Each row comes from the steps of one walk. Every step used is in the known rows, and no mark comes twice. Write the walk behind each row, first mark first.
In the rows, 128 means zero.
Known rows
gesak dokaz luzen: [116 114 136 169 119 137 128 130 129 136 137 125 113 110 128 138 134 128
 111 126 131 127 118 140 102 121 110 113 124 142  97 137 119 125 160  97
 132  97 140 117 124 154 111 160]
lizosor gevi: [126 144 150  98 144 149 131 117 146 133 117 119 140 121 115 127  84 128
 132 134 133 129 114 137 122 141 135 126 127 127 132 148 113 120 116 111
 130 134 135 124 125 127 121 134]
gesak dokaz luzen pusap: [102 101 165 158 127 122 126 132 131 133 123 149 124 112 117 139 122 127
 119 127 134 128 126 133 130 135 120 108 127 137 103 131 113 123 169 113
 135  86 148 118 131 140 117 175]
pusap gevi: [132 123 143  97 134 129 135 135 132 142 121 115 107 129 113 146  84 132
 124 129 133 123 104 124 145 127 127 131 132 135 114 136 133 112 123 102
 133 157 121 134 123 139 126 159]
nozi puzug: [134 126 126 153 140 144 122 117 122 115 118 121 137 128 123 109 115 129
  93 123 126 152 132 149 127 118 125 121 128 142 138 137 125 138 119 131
 130 142 130 121 122 139 125 115]
lobom luzen dokaz gesak: [117 136 133 169 104 106 122 124 139 150 128 146 127 100 113 181  97 119
 127 129 136 130 134 122 113 138  94 124 129 124 103 121 131 140 164 144
 126 100 126 159 142 125  82 180]
doma luzen puzug bigefaz: [121 126 130 164 119 191 122 111 137 124 122 134  96 132 124 122 139 129
 115 122 122 155 135 130 100 138 105 110 122 149 141 125 104 140 123 106
 131 160 115 113 128 161 123 151]
vare fira lobom luzen: [107 142 170 158 109 102 126 115 114 152 134 120 127 125 112 183  44 120
 116 108 147 136 132 109 143  98 102 127 135 110 127 128 112 126 151  97
 130 135 116 161 147 118  41 201]
lobom luzen: [122 135 131 145 125 114 132 130 142 131 119 145 119 131 124 142 103 116
 126 125 133 131 126 129 132 122 102 128 132 131 127 120 117 131 141 133
 125 154 111 144 143 123  83 156]
tatove fira: [125 129 150 110 133 127 133 115 143 144 140 113 126 139 115 145 130 116
 135 129 131 127 122 140 120 108 128 139 127 125 123 127 114 118 134  97
 123 152 137 134 135 139 136 148]
lininus paza: [125 138 138 139 127 114 128 117 128 119 126 116 119 126 134 150 121 133
 138 128 121 120 136 119 127 114 130 120 127 128 127 131 130 131 122 118
 126 119 115 114 142 111 114 131]
bigefaz puzug luzen dokaz: [129 113 143 131 129 120 129 117 102 108 160 130 119 109 123 117 133 123
 133 127 121 139 141 128 102 123 118 138 125 127 107 140 128 128 147 140
 127  97 127 117 125 139  99 105]
bigefaz puzug luzen tatove fira lobom: [110 133 207  98 126  95 129 123 137 129 162  84 135 112  91 145 100 123
 129 113 133 137 133 121 134  78 111 150 135 115 108 135  86 108 157  67
 124 138 144 132 128 129  97 137]
lobom luzen pusap gevi lizosor: [118 130 183  80 142 134 132 128 149 145  90 139  93 133  92 172  33 115
 112 136 137 127 105 131 172 138 125 122 137 143 117 130  97 105 118  87
 139 156 122 154 125 128 108 202]
bigefaz puzug luzen: [131 117 143 128 128 118 136 121 111  98 150 128 117 111 125  96 136 124
 125 124 113 136 136 150 105 109 122 146 126 133 117 144 111 126 133 129
 131 131 118 105 128 133 122  78]
doma luzen: [131 134 136 131 123 145 130 124 143 128 126 121  99 122 123 122 111 117
 112 121 131 127 126 115 115 127 125 120 127 136 114 125 120 120 139 101
 128 130 107 121 131 141 119 154]
nozi puzug luzen dokaz: [133 117 139 143 138 142 123 106 116 112 153 134 127 110 125 121 137 117
 116 128 125 156 136 133  99 128 124 124 126 132 111 141 134 131 139 144
 129 124 131 116 118 149 110 116]
puzug luzen: [129 123 139 118 126 131 135 120 131 114 150 140 118 113 131 117 160 117
 137 130 118 134 128 136 104 124 133 138 127 125 111 139 120 120 133 129
 132 148 122 110 126 133 135 101]
paza bigefaz puzug luzen dokaz gesak: [122 131 148 171 106 116 128 112 126 116 154 121 120  83 113 155 117 128
 133 126 118 139 145 143  88 123 118 134 120 124  95 146 129 142 152 143
 132  76 120 125 136 132 107 119]
lininus paza bigefaz puzug luzen dokaz: [124 131 157 153 128 115 131 102 113  95 161 111 107 106 125 144 114 129
 147 125 114 137 150 125  95 108 126 127 122 125 106 146 131 136 136 135
 127  83 105 105 141 126  81 108]
nozi puzug luzen dokaz gesak: [127 124 138 166 113 130 121 108 128 126 147 137 132  86 115 148 134 120
 111 129 123 150 138 143  90 133 117 127 124 128  97 144 133 139 150 144
 133 107 135 125 124 142 123 127]
doma luzen lobom fira vare: [112 156 204 157 112  98 131  97 120 159 139  80  92 124  98 161   4 119
  91 106 150 137 125 125 139 101 109 120 135 113 125 126 110 109 168  82
 125 147 139 156 146 139  79 214]
dokaz luzen lobom fira tatove gevi lizosor: [101 159 226  79 149 137 119 106 148 151 107  61  92 124  89 177   7 119
 101 130 136 120 111 148 143  99 114 130 143 121  86 125  57 105 121  12
 127 151 177 149 115 156 116 211]
fira lobom luzen puzug: [107 125 138 153 112 155 116 137 132 142 127 170 125 135 120 162  99 123
 124 120 139 146 135 109 143 115  79 126 132 137 144 115 109 129 147 113
 120 170 121 145 143 139  81 160]
tatove fira lobom luzen: [108 143 165 128 116 112 130 120 153 155 140 115 136 139 102 181  61 110
 132 119 144 133 127 123 141  88  98 129 133 123 126 121 100 116 154  87
 124 166 122 152 150 134  65 194]
doma luzen pusap gevi: [123 115 176  96 137 130 135 133 148 141 108 130  91 124  98 144  61 122
 116 122 139 124 107 108 157 139 133 119 134 137 105 128 121 103 144  89
 136 145 113 129 130 141 121 198]
vare fira lobom: [112 136 172 144 110 116 122 109  99 151 145 100 136 122 115 174  62 132
 118 109 143 134 135 105 142 103 128 127 130 106 128 137 121 122 140  87
 133 109 134 145 132 124  80 177]
luzen pusap gevi: [121 111 170  93 141 118 133 137 136 139 110 136 116 129 102 148  72 131
 129 128 137 125 109 118 168 139 133 126 135 131 117 131 127 109 136 113
 136 144 129 134 128 130 128 176]
luzen pusap: [115 114 158 123 135 116 126 129 131 126 115 152 137 128 117 131 115 126
 134 127 132 131 134 121 153 140 137 122 131 124 131 123 122 126 140 140
 132 113 138 128 134 117 131 148]
lobom luzen tatove gevi pusap: [119 157 201  86 149 126 139 137 189 145  89 141 128 118 107 138  67 122
 153 140 137 115  94 109 157 119 110 131 139 116  97 118  58 116 145  50
 126 143 144 160 130 118 131 197]
puzug nozi: [126 128 134 127 136 154 129 121 124 122 130 115 130 135 115 125 109 131
 113 121 123 131 134 157 132 120 122 131 125 134 140 136 117 133 121 133
 132 152 121 132 127 131 144 115]
lobom luzen puzug: [118 118 123 156 124 152 121 137 131 133 115 187 109 135 130 139 137 120
 124 127 131 144 129 123 128 131  82 132 131 143 143 114 113 135 140 130
 117 176 119 143 142 137 103 141]
paza lininus: [126 136 140 153 129 133 127 126 136 120 127 116 124 129 131 140 127 133
 145 134 116 122 134 123 120 122 144 117 125 127 133 131 142 130 122 112
 128 120 118 119 133 119 117 131]
gevi pusap: [126 141 145 103 131 129 138 133 150 140 113 144 148 124 128 130 115 127
 145 137 126 115 111 122 142 132 135 127 125 124 119 139  95 126 125 100
 132 111 127 129 136 122 147 149]
dokaz gesak: [123 134 130 152 106 117 125 127 138 140 125 132 134 101 119 154 126 130
 122 129 126 125 130 138 117 132 121 131 126 125 113 131 128 136 141 130
 132 111 133 136 133 122 139 139]
lobom fira tatove: [111 143 166 120 142  89 121 122 119 134 131  81 137 123 114 158  69 124
 115 111 132 135 123 139 136 102  96 139 136 109 105 133 110 127 138 112
 121 149 145 147 149 121 120 169]
gesak dokaz luzen lobom fira: [103 127 185 159 119  87 127 117 113 154 138  89  98 113 103 171  56 131
 104 116 140 132 117 153 131 107  98 118 135 118 104 134 109 125 176  84
 126 120 146 140 132 149  79 189]
lobom fira: [119 137 157 132 129 103 131 110 113 138 134 106 110 134 119 143  74 124
 123 121 132 138 117 152 134 119 113 130 129 110 130 129 123 131 136 118
 121 148 131 152 144 127 109 143]

Write each row's walk
[114 136 164 135 135  99 119 120 102 135 130  96 141 110 121 162  98 129
 112 106 134 129 133 115 125 105 113 144 137 110 102 139 113 127 135 103
 129 118 144 142 138 115 118 184] | vare fira tatove
[112  99 128 177 117 173 119 138 121 137 133 169 104 116 134 136 165 131
 111 128 129 141 123 133 102 130  89 119 123 153 115 129 115 130 158  98
 124 127 144 117 125 165 125 143] | gesak dokaz luzen puzug
[120 111 188 107 140 119 141 126 132 109 131 125 100 114  99 135  73 130
 133 124 122 136 119 140 144 119 136 135 131 133 108 149 115 114 133 116
 140 137 110 114 134 133 116 138] | paza bigefaz puzug luzen pusap gevi
[110 137 147 144 115 113 120 125 129 149 142 127 138 126 111 180  62 119
 132 121 148 137 137  95 140 118  96 115 132 120 118 118 129 125 161 126
 124 111 124 154 138 132  43 190] | fira lobom luzen dokaz
[107 141 214 112 126 101 131 117 149 123 165  72 130 111  89 158  90 125
 137 112 130 140 137 124 128  73 117 143 132 114 110 140  87 113 151  70
 126 131 132 130 134 129  88 139] | paza bigefaz puzug luzen tatove fira lobom
[112 151 205 107 139 128 123 132 172 143 110 110 121 122  95 157  43 124
 136 126 146 130 113 100 158 100  96 127 144 113 105 105  84 113 156  58
 124 159 149 164 125 125  89 197] | fira lobom luzen tatove gevi
[112 120 185 145 134 104 135 110 126  86 136 133 115 110 117 128 107 129
 146 123 110 136 151 139 127 109 141 129 126 127 121 143 110 132 134 135
 134 101 107  95 150 109 108 107] | lininus paza bigefaz puzug luzen pusap
[104 144 183 116 140  68 118 126 117 142 129  70 136 116 100 176  48 130
 112 107 137 130 130 132 152  98  95 140 145 105 105 130 104 125 151 105
 122 144 147 145 141 123 105 187] | luzen lobom fira tatove
[ 98 151 207 163 112  88 132  98 108 160 145  83  96 128 104 164  35 124
  95 110 148 132 126 137 136 103 113 124 135 115 123 128 105 111 161  82
 124 136 164 155 143 144  62 195] | dokaz luzen lobom fira vare
[124 152 178  73 155 174 118 118 159 135  99  91 122 126 106 152  45 119
 118 140 129 123 113 136 139 109 125 131 136 131  97 127  76 110 103  48
 133 148 162 140 113 142 164 183] | fira tatove gevi lizosor
[133 137 155  72 138 155 131 124 137 145 107 106  92 130 104 161  59 124
 109 139 130 124 101 136 150 132 137 126 131 144 115 140 109 105  98  73
 138 150 125 142 111 141 135 166] | pusap gevi lizosor
[105 141 192 108 138  70 123 120 120 132 146  78 128 106 102 167  71 123
 118 109 130 133 131 138 134  95  98 147 144 103  92 138  99 119 155 105
 126 158 143 132 139 127 111 168] | puzug luzen lobom fira tatove
[135 120 138 141 138 144 130 111 127 103 142 134 124 112 126 101 147 117
 107 126 116 155 132 156 103 116 129 130 126 137 121 146 118 130 125 133
 135 161 123 104 121 144 134  88] | nozi puzug luzen
[105 120 134 171 119 178 124 112 126 124 129 137 102 136 130 124 171 135
 117 127 120 151 137 141  94 140 107 114 122 150 140 126  99 141 115 107
 129 147 143 111 125 167 105 129] | dokaz luzen puzug bigefaz
[128 122 138 135 136 142 130 122 104 107 129 102 129 133 110 103  88 138
 101 115 117 134 142 170 134 105 112 141 124 142 145 142 107 138 120 133
 130 135 121 128 130 130 132  93] | bigefaz puzug nozi
[104 122 202  92 132 106 135 129 156 163 121 123 121 138  80 191  18 116
 131 121 150 130 108 115 179 105 110 128 139 126 114 124 103  99 156  77
 133 175 127 153 145 136  78 231] | tatove fira lobom luzen pusap gevi
[ 99 130 201 128 118 108 123 129 150 159 153  83 134 110  92 179  98 126
 121 116 146 129 118 113 131  86 101 123 133 122  92 130  92 107 180  45
 126 114 160 140 125 144  90 201] | gesak dokaz luzen tatove fira lobom
[111 102 134 169 126 193 121 130 116 131 135 151 108 124 121 131 142 133
  99 120 123 143 129 162 110 122  86 124 121 156 130 138 105 135 147 107
 128 150 138 122 126 164 142 130] | gesak dokaz luzen puzug nozi
[120 130 132 147 127 115 125 125 129 138 132 144 121 126 122 158  98 116
 133 128 140 134 132 109 124 134  99 122 131 126 116 117 133 132 153 145
 121 117 121 153 137 130  66 174] | lobom luzen dokaz
[118 132 185 138 134  94 128 102 111 126 144  97 108 115 104 142  66 122
  98 115 128 155 129 166 131 103 114 132 137 113 123 142 108 129 147 113
 127 171 130 129 128 141  97 132] | nozi puzug luzen lobom fira
[110 151 198 155 117  87 130 101 108 158 141  85 112 128 102 167  18 127
 103 111 147 138 127 133 149 101 112 125 135 107 133 129 116 115 159 103
 126 144 154 161 144 129  86 195] | luzen lobom fira vare
[105 125 155 141 114 152 120 129 141 153 136 159 125 142 111 173  96 114
 129 121 141 146 130 117 137 100  79 134 132 135 141 115  97 122 151  87
 116 189 130 149 147 147  85 175] | tatove fira lobom luzen puzug
[113 139 178 128 127  81 127 116 111 146 131  92 109 127 104 162  52 130
 117 117 138 133 126 143 152 113 112 130 138 106 129 127 116 127 150 108
 123 146 135 148 135 129  93 164] | luzen lobom fira
[101 141 203 187 109  96 129 102 109 165 147  84 102 114 101 174  20 128
  90 111 149 137 119 146 130  95  97 113 132 118 110 137 109 113 185  81
 129 122 163 153 141 149  74 219] | gesak dokaz luzen lobom fira vare
[108 137 203  90 123 104 128 122 154 142 162  93 136 114  96 164 118 117
 140 118 137 134 127 110 132  89 118 142 136 109 104 131  93 103 158  68
 126 150 146 136 126 129 105 156] | puzug luzen tatove fira lobom
[110 145 201  99 122 114 125 125 162 153 144  80 122 120  89 166  84 117
 121 111 146 128 125  94 140  92 114 130 136 116 107 120  93 103 162  47
 123 139 136 145 130 136  93 193] | doma luzen tatove fira lobom
[104 125 158 168 108 144 116 122 105 150 130 164 115 129 119 177  85 123
 116 111 143 149 134 106 138 110  83 131 133 125 143 121 107 131 150  96
 122 160 124 157 144 132  64 181] | vare fira lobom luzen puzug
[123 119 165 123 126  95 131 127 109 111 145 115 117 105 108 120 111 132
 119 121 120 129 144 137 127 104 122 145 137 127 117 141 106 123 149 118
 132 128 125 104 118 134 105 106] | bigefaz puzug luzen lobom
[110 142 147 143 113 114 126 129 140 143 131 127 138 131 113 166  62 119
 125 118 142 134 131 112 149 105  98 120 134 124 129 121 112 124 149 112
 128 145 114 146 143 125  59 176] | fira lobom luzen
[106 146 181 128 125  85 122 144 152 139 123 115 133 116 101 163  86 126
 124 113 145 132 128  91 159 109  91 128 142 118 117 113 100 121 161 104
 123 135 129 162 133 106  60 177] | fira lobom luzen tatove
[108 110 130 194 116 185 121 117 125 131 131 139 107 123 128 135 158 139
 115 127 122 155 130 150  90 132  92 105 120 153 127 135 103 144 140 105
 134 134 142 109 123 171 119 154] | gesak dokaz luzen puzug bigefaz
[109 151 225 123 134 117 124 119 147 152 113 103 112 117  94 172  27 124
 128 116 151 132 114  96 154  94 100 133 145 101 104 113  82 114 159  42
 125 148 152 176 127 119  72 222] | vare fira lobom luzen tatove gevi
[111 152 202 141 126  97 135 113 155 156 135 109 117 128  98 160  83 110
 118 116 149 134 121 115 134  93  98 137 137 122 118 116  93 105 166  87
 120 164 156 175 147 119  86 209] | lobom luzen tatove fira vare
[107 141 195  97 126 100 123 127 150 152 145  84 144 125  93 171  97 125
 133 116 144 130 127 103 150  92 115 136 136 112 116 122  99 108 153  65
 123 138 151 149 128 126 100 175] | luzen tatove fira lobom
[ 96 140 205 105 121 101 125 125 151 154 150  82 128 123  95 168 115 122
 124 116 145 125 126 104 136  94 116 133 135 119 106 120  88 105 155  47
 121 129 160 143 126 141  78 173] | dokaz luzen tatove fira lobom
[132 133 196 107 158 153 127 117 162 111 119 114 112 107 106 103 112 122
 120 132 125 147 113 134 121 108 122 135 138 123  99 126  89 117 136  73
 129 171 158 129 107 140 150 128] | nozi puzug luzen tatove gevi
[102 132 155 160 114 164 123 107 148 146 135 128 127 146 107 170  98 123
 131 121 133 160 136 135 121 104  84 119 128 137 148 121  87 136 136  92
 127 190 130 139 143 156  81 182] | tatove fira lobom luzen puzug bigefaz
[109 137 162 131 118 113 123 115 139 160 150 116 135 134 102 192  62 111
 139 122 150 136 132 103 134 104  95 123 132 118 115 118 118 118 165 103
 121 130 132 158 142 141  48 208] | tatove fira lobom luzen dokaz
[ 95 127 196 150 117  92 124 118 120 147 121 145 136 125 102 180  42 119
 123 110 149 138 138 103 166 114 113 121 138 109 131 122 107 123 162 112
 133 119 129 157 150 108  54 214] | vare fira lobom luzen pusap
[109 111 132 151 121 166 121 132 120 131 130 169  97 132 136 122 179 127
 115 128 127 135 130 125 108 139 106 130 126 148 129 119 109 128 129  99
 118 144 145 120 127 160 112 117] | dokaz luzen puzug
